What can hang from each mark:
N: Q
Q: N V
Z: K
S: V Z
P: H M
K: Z
H: P V
V: H Q S
M: P

Each row was made from one small tree. Brackets hold a mark, then the marks that hang from it, in alphabetical order. Every link used is in the known rows. Write each row's tree.
Known rows:
{P {H {V Q {S Z}}} M}: [-16 -23 -51  -9  16 -25  16  15  -2 -34  14  12  -6   2  13  -9   4 -12
  -3   1   8   3  -8]
{S {V Q} Z}: [ -6   8 -38   0  34   8 -17   1 -17 -12   5  20 -10  19  -2 -17  24  -9
 -14 -12  14  15  24]
{P H M}: [-22 -33 -16   9  23 -16  26  12 -20 -42  12  21  -2  12   1   3  14  -6
   7   9   2   2 -46]
{P {H {V Q S}} M}: [-22 -32 -16 -11  21 -39  15   8  -1 -36   8  18  -8  -4  -6  -8  -5 -12
  -2  -1  12 -11 -27]
{N {Q {V H S}}}: [-29  -6  -4 -21   2 -18  56   0 -11 -13  10  30  -2  17 -26  -8  -8  31
  -4 -19   9  -2 -29]
{V {H P} {Q N}}: [-20   3 -35  11  -8 -12  24  12 -14  -6  10  18   0  26  17 -18  16 -19
  21 -16  14  28  21]
{H P V}: [-16  28  28 -16  12  37 -18 -12 -20 -11   2  26  -3   2 -27 -15   5 -34
   6   9  -4  14 -17]
{H {P M} {V {Q N} S}}: [-18 -20 -32  -8   8 -40   5   1   0  -1   2  30   0   6   4 -25 -10 -26
  14  -4  13   2  -9]
{Q N}: [-10 -56   7  -3  16   3  14   9 -33   2  -2  29  -2  21 -14 -20  23  -2
  19   4   3   6 -26]
{Z K}: [-16  -7  19 -19  34  12 -12  -3 -43 -17  -5  27   5   3 -24 -15  23  -2
   7   2   2  -5   2]
{S {Z K}}: [-11   4 -15 -17  26  24 -14   4 -42 -13   1  22   6   7  -7 -20  34  -6
   6   4  -3  14  18]
{P {H {V {Q N} S}} M}: [-21 -60 -27  -4   7 -48  22  12  -9 -14   9  22 -10   4  15 -12  -3 -11
  11   0  12  -4 -43]
{M {P {H {V S}}}}: [ -3   0  64 -19  20   1  -2   4 -15 -21   8  16 -10 -10 -11  -5 -18  -3
  18   5  -4 -24 -53]
{Q N {V {H P} {S Z}}}: [-21  10 -10 -14 -38 -20  26  14 -13   9  17  22   1  34  30 -21   2   2
  14 -12  -1  21 -25]
{H {P M}}: [-21  10 -29   6  23  -7   8   0 -10 -26   4  29   8  15  -9 -12   5 -22
  12   3   4   8 -12]
{P {H V} M}: [-22 -26  -3  -1  20   4   6   3 -20 -35  14  23 -11  -2  -6   2   3 -23
   3  15   1   2 -59]
{P {H {V {Q N}}}}: [-21 -47  -6  -4  -4   1   9   2 -28  -9   9  20 -15   5   5  -8  19 -22
  14   5   6  19 -30]
{S {V Q} {Z K}}: [ -8  26 -36  -9  37   5 -36  -5 -34  -9   2  22  -5   7   9 -19  30 -11
 -11  -9  12  12  33]
{Q N {V {H P} S}}: [-26   4  28 -16 -32 -35  24   8 -13   5  11  26  -3  28  11 -17  -6   4
  15 -13   2   7 -41]
{K Z}: [ -2 -30   0  -7  32  25  23   1 -28 -16   6  24  -7  16 -27   2  28   3
   7 -12   0 -16  23]
{P {H {V S}} M}: [-18 -30  18 -15  23 -21  15  10 -11 -31   9  20  -8  -4 -10  -4  -9  -8
   1   8   1 -20 -60]
{M {P H}}: [ -9  -6  28   4  21  10  13   7 -24 -31  10  17  -5   4  -1   2   6   0
  26   7  -2   0 -37]
{V H Q S}: [-12 -19   2 -10  21 -31  28  20  -1 -29   3  12  -4  18 -24 -21   4  16
   0 -25  18 -16  31]
{N {Q V}}: [-35 -15 -23 -15  10  11  37 -21 -22 -11   5  42   0  14 -34  -5  11  13
  -1  -3   6  20 -26]

Write each row's tree:
[-30  31  37 -21 -19 -22  18   1  -3 -17  11  22  -1  22  -6 -16  -9   6
   1 -16   2   1 -22] | {Q {V {H P} S}}
[ -9   5 -11 -35  27   1 -23  -1 -21 -10  -2  19   1  -6 -13 -31  15  -8
  -4  -6   7  -4  40] | {H {V Q {S {Z K}}}}
[-13 -30  -1   6   6  -1  -2  -3 -21  -8  12  22 -18  -4  20  -9   1 -21
  30   5   8  10 -32] | {M {P {H {V {Q N}}}}}
[ -9 -18 -43 -12   6 -28  13  26 -28  -1   7  12   3  18  24 -28  22  10
  12 -20  14   2  36] | {V H {Q N} {S {Z K}}}
[ -3   2  -1 -13  14  -2  -1   8  -4 -24  12   8  -8  -6  10 -12  -5  -5
  14  -2   3  -2   1] | {M {P {H {V Q {S Z}}}}}
[ -9   8 -47  -3 -13 -24  31  27  -5   2  11  10   5  30  24 -24  13  -6
  18 -21   8  20  34] | {V {H P} {Q N} {S Z}}
[  0  30  32 -27  19  11 -22   5 -32 -13  11  10  -1 -18  16 -11  -3  -6
  19  10  -8 -11 -27] | {M {P {H {V {S {Z K}}}}}}
[-20 -17  11 -28  -3  -8  11   3 -12 -12   4  27  -2  22 -14 -22  10  20
  -6  -6  -1   1 -12] | {Q {V {S Z}}}
[-17 -48 -31  10   4 -16  26  16 -18 -11   9  20  -9  25   8 -17  20   1
  14 -15  19  11  12] | {V H {Q N}}
[ -9   0 -33 -20  -6  -5  -2   6 -10  15   1  19   2  13   8 -31   9 -25
  14  -4   3  18  18] | {H P {V {Q N} {S Z}}}
[-17  11 -60  29  10 -36   3   8  -9  -7  19  26  -9  24  40 -13   0 -26
   6 -17  25  14 -14] | {S {V {H {P M}} {Q N}}}
[-21   9 -20 -13  23 -31  -3  -4   9 -23   1  25   1  -1 -17 -23 -14 -23
   1  -7  12  -4  10] | {H {P M} {V Q S}}
[-28  30 -41  -6 -13 -34  23  11   5 -25  21  22   2  25  22 -16  -8   2
   0 -12   6  11 -15] | {Q {V {H {P M}} {S Z}}}
[-25 -16  39 -22  -6 -24  21   8  -7 -21   8  25 -10  20 -17 -16  -7  24
  -6 -16   8 -15 -28] | {Q {V H S}}
[-16  27 -78   5  11 -39  30  22  13 -32  16  10  10  23  20 -23   0  -6
   4 -21  16   8  42] | {V {H {P M}} Q {S Z}}
[-34   1 -25  -6   1  11  44  -8 -18 -18  15  35  -6  18 -23  -4   4  16
  -3 -12  10  20 -25] | {N {Q {V H}}}
[-10   9  -4   9  30  -7  -4   5 -13 -23  11  19 -17  19  -4  -9  10  -3
 -13 -23  23  -2   7] | {S {V H Q}}
[-12 -61  -4 -13  16 -36  26  14 -13   1  -7  23   0  19 -16 -27  14  10
  13 -13  12  -9  10] | {V {Q N} S}
[-13  51 -18  16  24 -14  -5   6 -10 -23  19  23  -6  17  17  -5  -5 -22
  -5 -10  14  -2 -33] | {S {V {H {P M}}}}
[-10 -51 -10  -5   7 -43  37  24 -10  -6   3  16  -4  25  -3 -24   7  17
  12 -23  18 -10  11] | {V H {Q N} S}
[-33  21   0  -6 -10 -46  21   5   6 -27  16  28   1  21   8 -15 -17   4
   0 -15   9  -3 -34] | {Q {V {H {P M}} S}}
[-26  14 -33 -39   9  -2  23 -11 -32   0   4  34  10   6 -11 -18  13  22
  -5  -6   0  14  -3] | {N {Q {V {S {Z K}}}}}
[-11  85 -43   1  16   9 -28   0 -27 -11  17  13   0  13  31 -14  22 -27
  -7 -18  14  25  38] | {S {V {H P} Q} {Z K}}
[-11 -57   8 -22  12 -19   3   5 -13   5  -5  26 -11   6 -18 -30   3  -5
   9  -7  11  -9  -5] | {H {V {Q N} S}}
[-37  34 -46  -6  -5 -37  56  -3   3 -20  18  34   8  17  -2  -7 -21   9
   1 -16  10  12 -33] | {N {Q {V {H {P M}} S}}}
[-31  -9 -14  -2 -23 -55  32  10  -3  -7  16  31  -1  26  28 -18 -16   2
  14 -11   9   3 -50] | {Q N {V {H {P M}} S}}
[-27  15 -41   3  21  -3 -10 -14   1 -28   7  30  -3   0  -9 -17  -2 -38
   3   0  14  18  12] | {H {P M} {V Q}}
[ -8  30  25 -15   7 -13  24  18  -7 -20   5  13   6  19 -18 -16  -3  -1
   9 -14   2  -9  -3] | {V {H P} S}
